Known rows, with every step that occurs
getapub-subok: -6,7,-10,1,-1,-2,0,0,12,0,-1,-3,8,0,-7,-5,-2,-9,3,5,2,1,-4,9,2,4,9,-3,2
getapub-subok-gulares-navo-nogo: -20,18,-9,-20,-8,-15,-1,12,24,0,0,17,20,-7,-5,-11,15,-3,4,2,7,-1,2,16,2,13,38,-16,-19
fasa-leduz-getapub: 10,3,2,-5,-8,0,1,3,0,2,10,0,4,4,-11,-9,4,4,-6,14,-8,-4,2,0,7,-5,1,-2,-4
subok-gulares: -2,5,-2,0,-9,-4,1,10,10,0,0,6,7,2,-1,-5,7,0,-10,-3,3,0,4,-3,2,5,4,-3,-4
navo-gulares-subok-getapub: -14,22,-5,-11,0,3,-2,11,30,0,1,13,4,-6,-11,-2,-22,-9,-4,0,-3,5,-3,18,0,-1,47,-3,-17
vumik-subok-gulares: -13,0,-3,6,-3,-4,2,17,21,-2,2,-2,11,2,-11,-3,10,4,11,-4,4,-7,3,-2,11,0,5,-3,-8
getapub-subok-gulares-navo: -18,17,-12,-9,-8,-10,1,10,24,-1,1,11,18,-2,-6,-10,8,-9,0,-1,6,1,2,15,5,14,31,-9,-11
navo-nogo: -3,1,3,-11,0,-4,-2,1,2,0,-1,6,1,-5,1,-2,8,6,5,2,2,-3,0,2,-4,0,8,-8,-8
leduz-getapub: 5,-1,1,5,-12,-4,-2,3,-12,4,5,2,3,5,-3,-2,-1,5,-3,7,-3,-3,4,-2,2,-5,0,-3,-9
navo-getapub: -16,9,-2,-4,4,-3,-2,5,-3,-5,-3,5,1,-1,6,2,-6,-1,1,1,5,3,-3,3,4,4,1,-4,4
leduz-fasa-subok: 4,-5,1,6,-7,-5,7,2,-15,-1,-1,4,7,1,1,2,14,4,-11,4,3,-7,4,2,-9,1,4,3,8
leduz-fasa-subok-getapub: -9,0,-1,1,-2,1,5,8,5,-3,-4,5,6,3,-5,6,12,6,-7,0,4,-4,5,5,-19,-2,20,4,7
vumik-subok: -11,-7,-1,6,5,1,1,8,9,-2,2,-8,4,-1,-9,2,3,5,20,0,1,-7,-2,3,8,-4,-1,0,-3
navo-getapub-leduz: 3,4,4,-3,10,-3,-1,0,-20,-7,1,2,-7,2,13,7,0,1,3,1,3,2,0,10,0,3,-12,-1,3
nogo-subok-getapub: -15,10,-8,-1,5,5,1,-3,27,-1,0,-5,5,1,-10,0,-7,-3,5,2,0,2,-3,9,1,-10,18,0,2
getapub-leduz-fasa: 20,-4,8,5,3,-4,9,1,-11,1,7,-2,-2,3,8,6,19,4,-3,7,-1,-8,3,10,-2,-3,-1,4,0
gulares-subok: 1,11,0,-4,-3,-2,2,8,22,2,2,3,3,-6,-4,-5,-10,-3,3,2,-1,-2,-2,6,5,1,15,-5,-2
nogo-subok: -3,5,-6,3,0,-1,3,-9,8,1,3,-7,6,-1,-5,-5,-4,-4,1,6,-1,-1,-4,6,10,-7,4,-1,3
subok-vumik: -6,2,-4,2,2,-4,0,-7,9,2,4,2,2,-3,0,-6,10,-3,-2,9,-3,2,4,-1,-2,-2,-9,0,-4
gulares-navo-nogo: -12,7,3,-21,1,-8,-1,3,2,-1,1,14,4,-10,2,-2,11,5,12,0,2,-2,1,11,-2,6,24,-10,-16
nogo-subok-gulares-navo-getapub-leduz: -12,19,-3,-10,2,-12,3,-1,-3,-6,6,8,9,-1,8,-3,6,-3,2,2,6,1,2,22,14,5,12,-9,-7
gulares-subok-getapub-leduz: 9,9,4,-7,9,5,0,11,22,-2,4,2,-7,0,-1,4,-5,-1,10,-2,-1,-1,2,15,-8,-2,17,0,-5
nogo-subok-vumik: -9,8,-9,5,3,-5,3,-17,19,3,7,-5,8,-4,-4,-11,4,-6,-1,16,-3,1,0,5,9,-10,-5,-2,1
vumik-subok-getapub-leduz-fasa: -2,-6,5,7,12,3,7,13,15,-4,6,-7,2,4,-8,12,20,10,20,3,1,-12,2,16,-1,-9,14,5,-5
gulares-navo-nogo-subok-vumik: -22,14,-7,-16,3,-13,2,-14,18,3,7,9,13,-14,-3,-13,14,-1,10,16,-1,-1,1,16,6,-5,18,-12,-16
vumik-subok-getapub-leduz: -4,-7,3,3,15,8,0,8,10,-5,3,-8,-5,5,-8,11,9,7,27,-4,0,-6,2,12,-3,-8,2,4,-6
navo-gulares-subok-getapub-leduz-bezedim: 14,19,2,-14,6,-1,-1,-6,35,0,6,15,-3,-6,-10,-6,-5,-3,5,6,-9,8,-2,21,-3,-5,43,4,-8

Rows
-2,5,5,-7,4,-11,6,3,-38,-8,2,14,3,-1,14,9,17,5,0,2,7,-5,5,21,-8,9,10,-2,2
gulares-navo-getapub-leduz-fasa-subok
2,2,2,5,5,-12,6,-4,-26,-5,4,8,3,-1,14,4,23,3,-10,14,4,-3,8,10,-11,1,-17,1,7
navo-getapub-leduz-fasa-subok-vumik
-11,11,-1,-10,-8,-8,2,8,11,-1,2,14,10,-1,0,-6,9,-1,-2,-5,4,1,6,7,4,10,23,-6,-13
subok-gulares-navo
-26,6,0,-15,-2,-11,1,18,22,-2,3,12,16,-7,-9,-5,20,10,21,-4,7,-9,4,10,9,5,29,-13,-25
vumik-subok-gulares-navo-nogo
6,15,1,-9,7,4,-2,6,11,-2,6,9,-4,-2,-4,3,-16,-8,-1,0,-5,3,0,23,-3,-2,36,0,-17
navo-gulares-subok-getapub-leduz
-29,17,-6,-22,6,-3,0,-1,28,-2,1,9,8,-9,-8,-2,5,2,17,2,3,1,-2,20,-1,-4,42,-10,-15
gulares-navo-nogo-subok-getapub
-23,21,-15,-2,-6,-10,-2,13,21,-5,-4,9,16,0,-1,-8,-2,-9,-7,2,10,4,-2,9,8,12,14,-10,2
navo-getapub-subok-gulares
-2,17,-3,-6,-4,-3,0,5,12,2,4,10,5,-8,-5,-7,-21,-10,-6,4,-4,1,-3,15,9,2,33,-4,-16
navo-gulares-subok
-23,5,-2,-4,-2,-7,3,17,22,-3,4,7,14,-1,-10,-3,13,4,18,-5,5,-7,4,9,12,6,22,-6,-16
vumik-subok-gulares-navo
-31,23,-12,-12,5,-9,-1,5,9,-5,-3,10,13,-6,0,-4,-6,-9,9,4,8,5,-6,21,7,14,29,-10,-2
gulares-navo-getapub-subok
-30,26,-9,-10,-3,-12,3,4,14,-5,2,12,17,-4,1,-9,-2,-5,-2,1,8,3,0,15,17,8,27,-11,-6
nogo-subok-gulares-navo-getapub
-15,12,1,-21,-7,-13,0,11,12,-1,1,20,12,-7,1,-7,18,5,2,-2,6,-2,6,8,1,11,29,-13,-21
subok-gulares-navo-nogo
-6,7,-13,7,-11,-10,-2,-4,11,7,7,1,13,1,-10,-13,5,-7,-3,21,-4,0,3,5,1,-5,-1,-6,-10
leduz-getapub-subok-vumik
-23,16,-2,-8,-11,-16,7,16,-7,-7,-2,23,19,-2,6,-1,18,2,-13,0,11,-3,7,11,-2,15,28,-7,0
leduz-fasa-subok-gulares-navo-getapub
-28,21,-4,-13,-4,-11,0,13,7,-6,-2,18,11,-3,5,-3,4,-1,-3,-4,8,4,3,9,8,14,23,-10,-9
subok-gulares-navo-getapub
0,12,-12,-2,-6,-7,1,-5,23,5,13,0,14,0,-17,-20,9,-6,-5,28,-9,-2,2,7,7,-4,0,-5,-5
fasa-leduz-getapub-subok-vumik
-19,8,2,-7,8,-11,2,17,0,-9,5,9,7,-1,3,4,14,5,20,-4,8,-5,5,18,12,9,10,-7,-15
vumik-subok-gulares-navo-getapub-leduz
-8,15,3,-13,2,-11,1,8,-12,-8,3,16,3,1,12,2,10,0,1,-4,7,2,6,16,4,13,10,-8,-11
subok-gulares-navo-getapub-leduz
-8,11,-12,1,-9,-6,0,9,24,0,0,3,15,3,-8,-10,4,-8,-7,1,5,0,1,6,5,8,14,-6,-2
getapub-subok-gulares
-11,9,-14,3,1,-6,0,-7,22,3,3,-1,10,-3,-7,-10,6,-11,0,14,0,2,0,7,0,1,0,-3,0
getapub-subok-vumik
9,-1,4,-3,10,6,-1,2,0,-3,2,-1,-10,6,2,9,5,3,9,-4,0,1,3,10,-13,-4,1,4,-3
subok-getapub-leduz
-8,7,0,-4,-15,-13,8,11,-3,-2,1,17,17,0,0,-2,23,4,-14,-1,7,-7,10,7,-6,10,27,-3,-5
leduz-fasa-subok-gulares-navo
